Each row was made from one small tree. The marks that hang from a mark follow it in brackets, in the order of their numbers. Every link used is in the known rows. Write each row's tree.
In the rows, 128 means zero.
Known rows:
J_155(J_221(J_453) J_436(J_229(J_819)) J_720): [127 114 128 154 139 143  98 132  96 139  86 144 132  96  91 133 118 150
 105  92 131 131 145 115 114 120 112 175 116 111 110 119 116 128 183 122
 160 164 154 118 146 133 111 146]
J_590(J_425(J_819)): [115 140 124 136 132 149 148 114  98 120 155 137 127 126  90 141 109 142
 107  87 134 123 123 118 135 130 122 161 127 134 129  90 113 116 108 138
 171 151 140 144 136 134 132 110]
J_155(J_720(J_221 J_819)): [ 93 109 134 160 170 147 127 137 106 129 129 128 134 184  95 146 106 116
 109 118 130 132 114 110 125 123 104 172 129 135 140 110 113 125 154 127
 154 123 162 114 143 126 134 147]
J_436(J_155(J_221) J_590): [ 90 131 125 146 134 143 114 140 105 122  96 142 135 108  81 141 119 152
 104  71 134 126 124 101 126 137 113 177 125 119 115 125 115 117 180 138
 161 136 130 136 155 136 121 125]
J_221(J_155(J_720) J_453): [142 117 126 154 157 144 113 113 101 129 114 138 132 136  92 145 102 124
 113  84 129 126 144 119 123 138 117 144 124 133 127 107 111 140 182 114
 163 140 130 119 140 129 105 121]
J_221(J_155(J_436(J_229)) J_453): [141 121 122 146 133 142 102 119  98 116  97 143 131 111  92 142 110 129
 115  73 132 118 144 122 123 153 116 143 123 112 113 116 113 133 177 122
 162 152 129 136 145 127 103 139]
J_930(J_720(J_590)): [107 137 136 168 153 144 126 120 109 127 153 125 127 166  86 143 110 110
 117 117 129 132 118 108 127 129 117 154 125 130 140 106 113 120 112 132
 139 126 137 126 153 129 117 107]
J_155(J_720(J_540 J_590)): [121 116 135 169 170 144 121 142 107 122 124 127 125 160  93 147 107 129
 112 119 129 146 121 118 128 125 111 156 128 141 141 110 113 122 183 127
 137 131 146  97 145 124 117  75]
J_436(J_155(J_221(J_453) J_720(J_540 J_819))): [109 106 133 163 168 143 111 150 100 129  89 133 131 170 105 153 115 124
 104  82 127 142 146 116 118 126  95 174 121 129 129 127 114 137 187 111
 180 131 176 106 153 130 103 119]
J_155(J_720(J_590 J_819 J_930)): [111 100 139 175 177 144 124 149 109 125 124 124 130 213 101 142 106 118
 116 141 128 137 124 110 128 126 103 164 126 141 148 110 113 126  67 122
 149 115 172  98 143 123 121 124]
J_155(J_221 J_436(J_229)): [115 128 123 145 136 142 102 134 100 125 103 142 130 113  86 139 126 141
 104  73 132 123 128 114 124 136 114 165 124 108 111 121 117 114 166 134
 158 148 131 129 155 128 126 130]
J_453(J_221): [119 138 122 143 142 148 130 104 101 125 157 133 132 137  82 141 102 123
 106  74 130 124 133 119 127 126 115 165 128 131 120 106 114 117 175 136
 158 135 117 128 145 128 108 118]
J_930(J_720(J_221(J_453))): [107 135 134 165 146 144 124 115 102 132 160 124 134 106  86 139 107  89
 119  87 128 125 126 107 120 119 117 161 124 126 137 107 113 134 175 125
 169 147 137 139 147 131 122 131]
J_720(J_165 J_221 J_590 J_819): [ 81 115 137 152 170 149 129 155 107 116 141 119 131 247  97 145 107 104
 124 119 131 132 112  95 133 127 102 161 128 134 144 107 113 129 115 127
 153 133 166 113 139 121 125 153]
J_155(J_436 J_720(J_540 J_819)): [122 106 135 158 167 148 108 144 102 127 110 130 129 172 103 154 109 114
 105 131 130 144 127 131 125 123  97 156 128 127 137 112 115 127 184 124
 136 121 172  97 148 125 118 104]
J_155(J_221 J_720): [118 126 129 153 160 143 114 126 103 138 119 138 131 139  87 141 117 137
 102  82 128 132 129 113 127 121 115 169 126 130 129 113 115 120 172 125
 161 136 133 110 150 129 126 110]
J_155(J_221 J_720(J_540 J_590)): [120 116 135 172 171 139 113 145 105 125 107 130 125 167  96 145 117 132
 108  96 128 148 129 111 124 117 108 166 125 135 136 113 116 117 184 119
 145 140 151  94 148 124 118  81]
J_720(J_155 J_165 J_221): [ 78 130 132 147 159 147 122 145 105 117 137 125 136 118  96 137 107  98
 111  96 129 115 105 102 137 134 115 155 130 129 139 106 114 132 195 135
 170 160 150 101 134 120 142 123]
J_425(J_590(J_229) J_819): [117 147 124 137 128 147 138 133  97 122 157 140 123 123  94 133 114 153
 123  82 135 121 119 118 121 143 120 152 121 130 125 105 113 123  43 145
 170 165 138 147 132 124 142 112]
J_590(J_229): [111 138 126 140 140 148 129 128 101 130 154 136 131 121  80 136 107 135
 119  91 132 123 119 121 133 141 113 148 124 128 127 115 113 132 138 149
 170 140 121 138 143 123 129 106]
J_720(J_221(J_155) J_590(J_229) J_819): [ 97 110 133 166 163 141 121 148 100 114 110 128 130 218 105 141 101 119
 133 104 132 128 121 104 123 150 105 152 121 129 139 111 111 135  89 130
 160 137 163 133 134 118 124 157]
J_453(J_221(J_155(J_436))): [139 126 121 146 139 143 103 104  97 119 107 140 131 134  94 143 103 114
 107  72 131 121 145 125 121 140 115 150 127 118 114 103 116 123 174 128
 148 141 125 130 143 126 101 132]
J_720(J_221(J_155) J_590(J_229)): [104 122 130 166 154 139 117 139  99 115 110 133 129 155  97 133 103 124
 132  92 132 124 119 105 125 152 116 147 121 128 135 111 111 132 125 135
 166 150 137 138 132 118 129 134]
J_930(J_720(J_155 J_165 J_590)): [ 92 133 142 165 162 144 118 140 110 122 136 118 132 173  99 142 108  96
 116 132 128 121 113 105 135 135 117 143 124 130 147 106 114 129 124 129
 146 151 158  92 146 124 120 108]
J_930(J_720(J_165 J_590(J_229))): [106 136 139 155 154 146 123 141 105 132 143 121 131 183  84 133 106 111
 133 132 128 127 120 111 137 140 114 137 119 132 145 114 113 130  86 143
 149 160 142 127 148 121 117 109]
J_425(J_590(J_229(J_436(J_155))) J_819): [107 140 124 137 126 143 131 175  95 120 112 145 127  82  95 129 118 169
 122  84 141 118 118 116 116 158 117 152 122 121 120 131 113 127  33 152
 183 153 144 158 149 127 141 123]
J_590(J_229(J_436 J_819) J_425): [112 138 128 135 122 150 141 154  91 133 138 141 130  68  83 126 105 163
 123 111 142 126 122 118 133 132 113 160 120 125 119 108 112 137 132 157
 171 145 143 153 139 130 127 120]
J_229(J_436 J_590): [117 139 128 140 132 140 126 168 103 132 128 138 132  83  80 138 104 146
 114  97 143 131 120 115 125 127 115 160 131 124 122 121 113 132 171 141
 142 115 123 136 144 131 126 112]
J_590(J_425): [110 136 126 137 138 148 143 118  99 122 156 137 125 124  80 143 108 137
 109  90 133 124 119 115 140 129 116 161 129 133 128  96 112 121 151 142
 171 132 126 140 142 133 126 107]
J_155(J_436 J_720): [126 121 128 150 156 145 108 126 103 135 114 138 130 127  89 143 112 127
 103 114 131 130 121 123 128 127 116 151 127 122 127 112 116 125 165 133
 142 128 135 112 151 128 127 115]
J_229(J_436 J_590 J_819): [109 141 129 139 126 145 129 164 102 133 131 140 133  59  79 132 101 152
 115 107 144 132 121 113 122 123 113 173 125 123 118 113 114 136 178 145
 136 119 139 138 133 133 126 116]
J_425(J_590(J_229(J_436)) J_819): [123 144 125 136 124 145 134 163  93 125 143 143 127 101  95 129 117 164
 124  86 140 122 120 117 117 142 119 148 124 125 124 117 114 126  45 147
 167 158 141 149 141 124 142 118]
J_165(J_720(J_540 J_930)): [121 125 143 149 161 150 123 117 102 114 152 120 130  73  86 135 110  92
 119 109 128 132 126 128 141 128 108 165 131 134 147 107 113 125 189 137
 157 145 142 112 136 126 131  59]
J_165(J_720(J_540 J_590)): [114 122 143 150 162 147 126 123 106 111 145 121 124 150  88 147 109 112
 119 113 130 143 120 117 136 127 113 160 131 134 146 107 113 124 179 134
 144 135 140 107 142 128 119  74]
J_453(J_221(J_155(J_436 J_720(J_540)))): [150 111 127 162 159 141  93 114  96 120  81 137 129 120 103 144  98 112
 104  96 129 136 149 136 121 134 108 148 126 128 123 107 115 120 233 119
 138 152 142 105 142 124  98  97]

Write each row's tree:
[ 81 117 130 159 164 142 116 147 109 119  80 136 134  98  85 133 110 142
 107 107 130 117 108 107 126 155 114 180 124 128 123 136 110 115 179 141
 173 148 141 138 156 129 135 135] | J_436(J_155(J_720(J_221)) J_229)
[110 103 150 163 175 148 125 138 105 107 142 112 127 182 101 145 107  94
 124 135 128 142 126 118 135 124  98 168 130 137 157 107 113 126 116 128
 145 126 178  98 136 124 121  88] | J_165(J_720(J_540 J_590 J_819 J_930))
[108 123 132 162 149 142 107 138 101 117 121 131 132  73 103 134 112  98
 104 104 130 115 119 121 130 134 118 150 129 117 132 108 117 129 141 134
 162 135 151  96 140 122 139 105] | J_720(J_155(J_436) J_930)
[117 125 127 143 155 146 116 123 100 119 128 130 135 134  91 138 103  95
 126  69 129 120 136 106 130 140 114 146 126 129 131 104 111 145 199 117
 180 163 137 130 131 123 117 138] | J_720(J_165 J_221(J_155 J_453))
[103 121 131 165 151 139 109 141 102 114 116 132 127 154 105 145 113 118
 104 109 133 125 113 111 125 133 122 144 129 116 131 107 116 126 130 132
 146 126 150  92 144 124 126 120] | J_720(J_155(J_436) J_590)
[ 93 135 129 136 127 148 138 162  92 127 106 144 130  55  83 126 108 168
 121 109 141 122 120 116 133 147 112 164 117 121 116 122 111 139 120 164
 185 140 147 164 146 133 126 125] | J_590(J_229(J_436(J_155) J_819) J_425)
[ 82 120 131 138 143 153 118 158 111 124  71 138 137  95  78 128 103 171
 112 142 135 121 117 106 135 154 107 178 116 129 118 130 111 120 191 146
 138 167 154 129 145 134 114 135] | J_436(J_155(J_720(J_165)) J_229(J_819) J_590)
[ 83 121 143 164 160 147 122 143 103 126 143 114 138 175 110 145 104  70
 118 115 126 119 124 102 127 124 104 154 122 127 147 106 113 141 155 119
 170 156 187 100 139 124 119 157] | J_930(J_720(J_155 J_165 J_221(J_453) J_819))
[117 111 138 161 174 144 117 160 103 131 116 124 131 168  93 123 101 124
 131 141 129 129 123 112 140 139 111 141 119 141 145 118 113 132  77 138
 163 163 149 105 137 115 127 101] | J_155(J_720(J_165 J_590(J_229) J_930))
[ 99 132 142 184 157 141 119 139 108 113 135 119 127 129 103 147 109  96
 111 125 127 134 115 115 127 131 115 149 125 131 149 106 114 126 173 128
 139 139 165  90 147 126 119  73] | J_930(J_720(J_155 J_540 J_590))
[ 97 140 128 139 125 147 132 145 108 126 127 139 130  68  76 130 101 160
 114 107 139 124 119 113 125 136 111 179 119 126 115 112 112 123 177 145
 139 140 135 145 130 131 125 121] | J_436(J_229(J_590 J_819))
[ 97 129 126 142 123 139 123 171  96 122  77 146 133  82  84 138 121 174
 105  81 143 127 126 100 130 134 115 175 127 117 112 126 114 117 169 145
 172 137 141 148 162 143 120 133] | J_229(J_436(J_155(J_221) J_590(J_425)))
[109 119 144 138 163 154 131 119 104 116 154 120 129 163  93 154 109 103
 115 114 130 139 125 125 136 126  97 167 132 133 146 106 113 128 188 134
 146 125 161 111 141 128 119  95] | J_165(J_720(J_540 J_819))
[101 134 125 139 118 144 139 164  98 115  92 145 134  77  90 137 110 176
 108 100 144 123 120 110 130 143 120 169 127 124 119 117 112 113 120 150
 163 147 150 157 154 142 126 130] | J_229(J_436(J_155 J_590(J_425(J_819))))
[108 129 139 174 136 141 102 144 104 117 105 126 134  68 104 145 109 104
 104 129 133 130 118 122 126 127 113 147 125 117 138 109 117 120 225 137
 117 150 167  99 148 131 119  84] | J_930(J_720(J_155(J_436(J_590)) J_540))
[115 127 133 156 144 143 142 146  95 113 137 130 121 146  93 140 104 142
 125 110 134 137 121 118 137 134 108 147 122 138 136 104 112 126 137 146
 166 148 143 131 137 124 119  77] | J_720(J_540 J_590(J_229 J_425))
[100  97 138 163 177 145 123 155 104 128 124 120 133 252 102 146 101 107
 123 123 129 138 128  96 126 117 104 158 124 139 146 111 113 140 128 112
 162 141 177  97 140 123 111 163] | J_155(J_720(J_165 J_221(J_453) J_590 J_819))
[ 91 136 124 139 126 136 132 156  99 115  72 147 125  90  90 133 112 179
 106  72 139 116 128 107 123 147 120 188 117 123 109 120 113 102 110 142
 184 166 150 164 141 138 129 131] | J_436(J_155(J_221) J_229(J_590(J_425(J_819))))
[105 139 128 136 127 152 147 124  93 128 152 140 127  92  80 130 103 153
 123 105 136 124 121 119 136 132 111 160 116 131 124  97 112 131 128 155
 172 151 140 154 128 130 128 114] | J_590(J_229(J_819) J_425)
[103 111 149 171 172 142 121 135 103 107 138 114 128 107  96 132 107  84
 127 120 129 138 116 108 134 121 110 175 131 136 154 107 113 121 170 135
 157 152 159 107 133 123 139  80] | J_165(J_720(J_221 J_540 J_590 J_930))
[106 135 127 138 111 150 140 154  99 126 128 142 134  62  80 133 108 171
 114 116 145 131 121 107 132 120 113 174 126 124 117 102 113 125 178 150
 139 137 145 146 143 142 119 126] | J_229(J_436(J_590(J_425)) J_819)
[ 94 127 134 149 162 149 124 141 104 119 149 123 135 105  86 125 108  87
 123 101 128 120 115 106 139 131 111 162 128 133 140 107 113 130 160 134
 176 158 144 123 134 119 145 110] | J_720(J_165 J_221 J_930)
[ 80 124 136 159 162 145 118 151 104 113 134 121 137  91  99 126 107  83
 115 105 127 112 109 104 138 135 113 156 128 130 144 107 114 131 168 133
 180 162 160  95 129 117 148 112] | J_720(J_155 J_165 J_221 J_930)
[109 137 128 142 119 152 129 155 104 128 131 140 139  66  79 133 107 159
 113 111 143 133 120 109 126 123 112 172 126 122 119 114 114 130 196 146
 127 130 139 133 145 136 120 124] | J_229(J_436(J_590) J_819)
[126 113 131 159 156 140  94 146 101 126  74 138 128 106  94 141 122 139
 101  98 129 137 132 125 123 131 106 165 124 119 121 125 117 110 223 125
 149 158 152 106 155 126 122  94] | J_155(J_221 J_436(J_229) J_720(J_540))
[121 126 125 155 147 142 119 114  98 118 131 135 133 115  91 141 104 104
 120  57 130 121 135 108 122 138 118 154 126 126 127 104 112 140 197 118
 178 146 132 137 134 127 119 137] | J_720(J_221(J_155 J_453))
[116 122 124 147 110 144 104 137  98 129  94 145 136  77  87 133 117 161
 109  80 137 129 143 105 117 120 112 180 116 104 102 118 117 123 202 130
 140 165 147 132 142 137 106 155] | J_155(J_221(J_453) J_436(J_229(J_819) J_590))
[119 134 125 137 116 138 130 147  97 117  97 144 124  89  93 135 103 164
 108 105 141 119 124 120 127 137 123 165 121 120 114 104 114 106 114 145
 152 163 149 152 133 135 132 131] | J_155(J_436(J_229(J_590(J_425(J_819)))))
[113 138 129 136 124 139 139 168  97 127 125 141 127  79  84 138 101 156
 114 104 144 128 121 113 133 123 116 159 130 128 120 109 113 125 160 146
 158 123 132 146 142 136 125 114] | J_229(J_436 J_590(J_425))
[124 115 132 175 157 138 118 138  99 107 119 127 127 143 101 145 104 100
 126  71 130 138 136 108 119 134 112 149 125 132 138 105 111 140 211 110
 167 148 150 118 132 123 110 107] | J_720(J_221(J_155 J_453) J_540 J_590)
[ 99 132 134 144 159 151 124 142 103 116 147 122 131 117  87 138 107  93
 119  96 129 133 114 112 137 129 104 157 129 135 140 107 113 130 240 133
 162 159 144 115 135 120 134  86] | J_720(J_165 J_221 J_540)
[ 92 109 146 152 169 149 127 126 101 116 148 117 135 139  95 135 107  84
 121 118 129 124 117 110 135 124 105 181 131 130 150 106 113 127 122 137
 165 134 167 122 134 126 143 134] | J_165(J_720(J_221 J_819 J_930))
[121 116 131 167 163 142 121 134 101 128 131 127 131 101  94 142 103 107
 114  90 129 140 128 116 122 115 108 162 127 137 139 111 112 134 246 118
 167 151 148 108 138 126 122  99] | J_155(J_720(J_221(J_453) J_540))
[109 123 131 160 134 137 127 147  90 112 104 136 124 143 117 136 107 145
 112 113 135 120 117 117 129 138 127 139 120 121 132  97 115 120  45 146
 170 166 172 116 133 125 135 128] | J_720(J_155(J_436) J_590(J_229 J_425(J_819)))
[120 128 125 144 133 149 108 121 101 117  93 145 131  89  88 134 112 138
 113  98 134 120 130 122 125 156 114 159 119 111 110 108 114 127 173 135
 142 151 141 141 138 128 118 134] | J_221(J_155(J_436(J_229(J_819))))
[112  89 137 175 168 138 111 150 100 130 104 128 130 225 110 148 106 110
 114 122 130 141 128 103 115 113 107 160 126 124 138 112 116 135 119 113
 150 125 177 103 146 127 114 173] | J_155(J_436 J_720(J_221(J_453) J_590 J_819))
[118 132 125 140 118 134 117 149  93 122  81 148 124  96  95 134 114 167
 104  82 139 124 133 113 122 129 121 175 119 113 109 107 117 100 117 137
 160 171 155 152 136 135 132 137] | J_155(J_221 J_436(J_229(J_590(J_425(J_819)))))
[103 132 135 167 130 141 103 133 105 124 109 131 136  82  98 143 109 112
 102 128 133 120 116 113 124 129 119 153 125 112 133 109 117 120 176 138
 121 143 155 108 152 134 124 120] | J_930(J_720(J_155(J_436(J_590))))
[ 91 116 133 152 138 139 111 169 104 116  87 136 131 136 108 146 104 137
 104 121 138 117 118 116 123 141 107 161 124 114 122 120 115 123 140 137
 136 127 172 108 137 126 125 151] | J_720(J_155(J_436(J_229(J_590))) J_819)
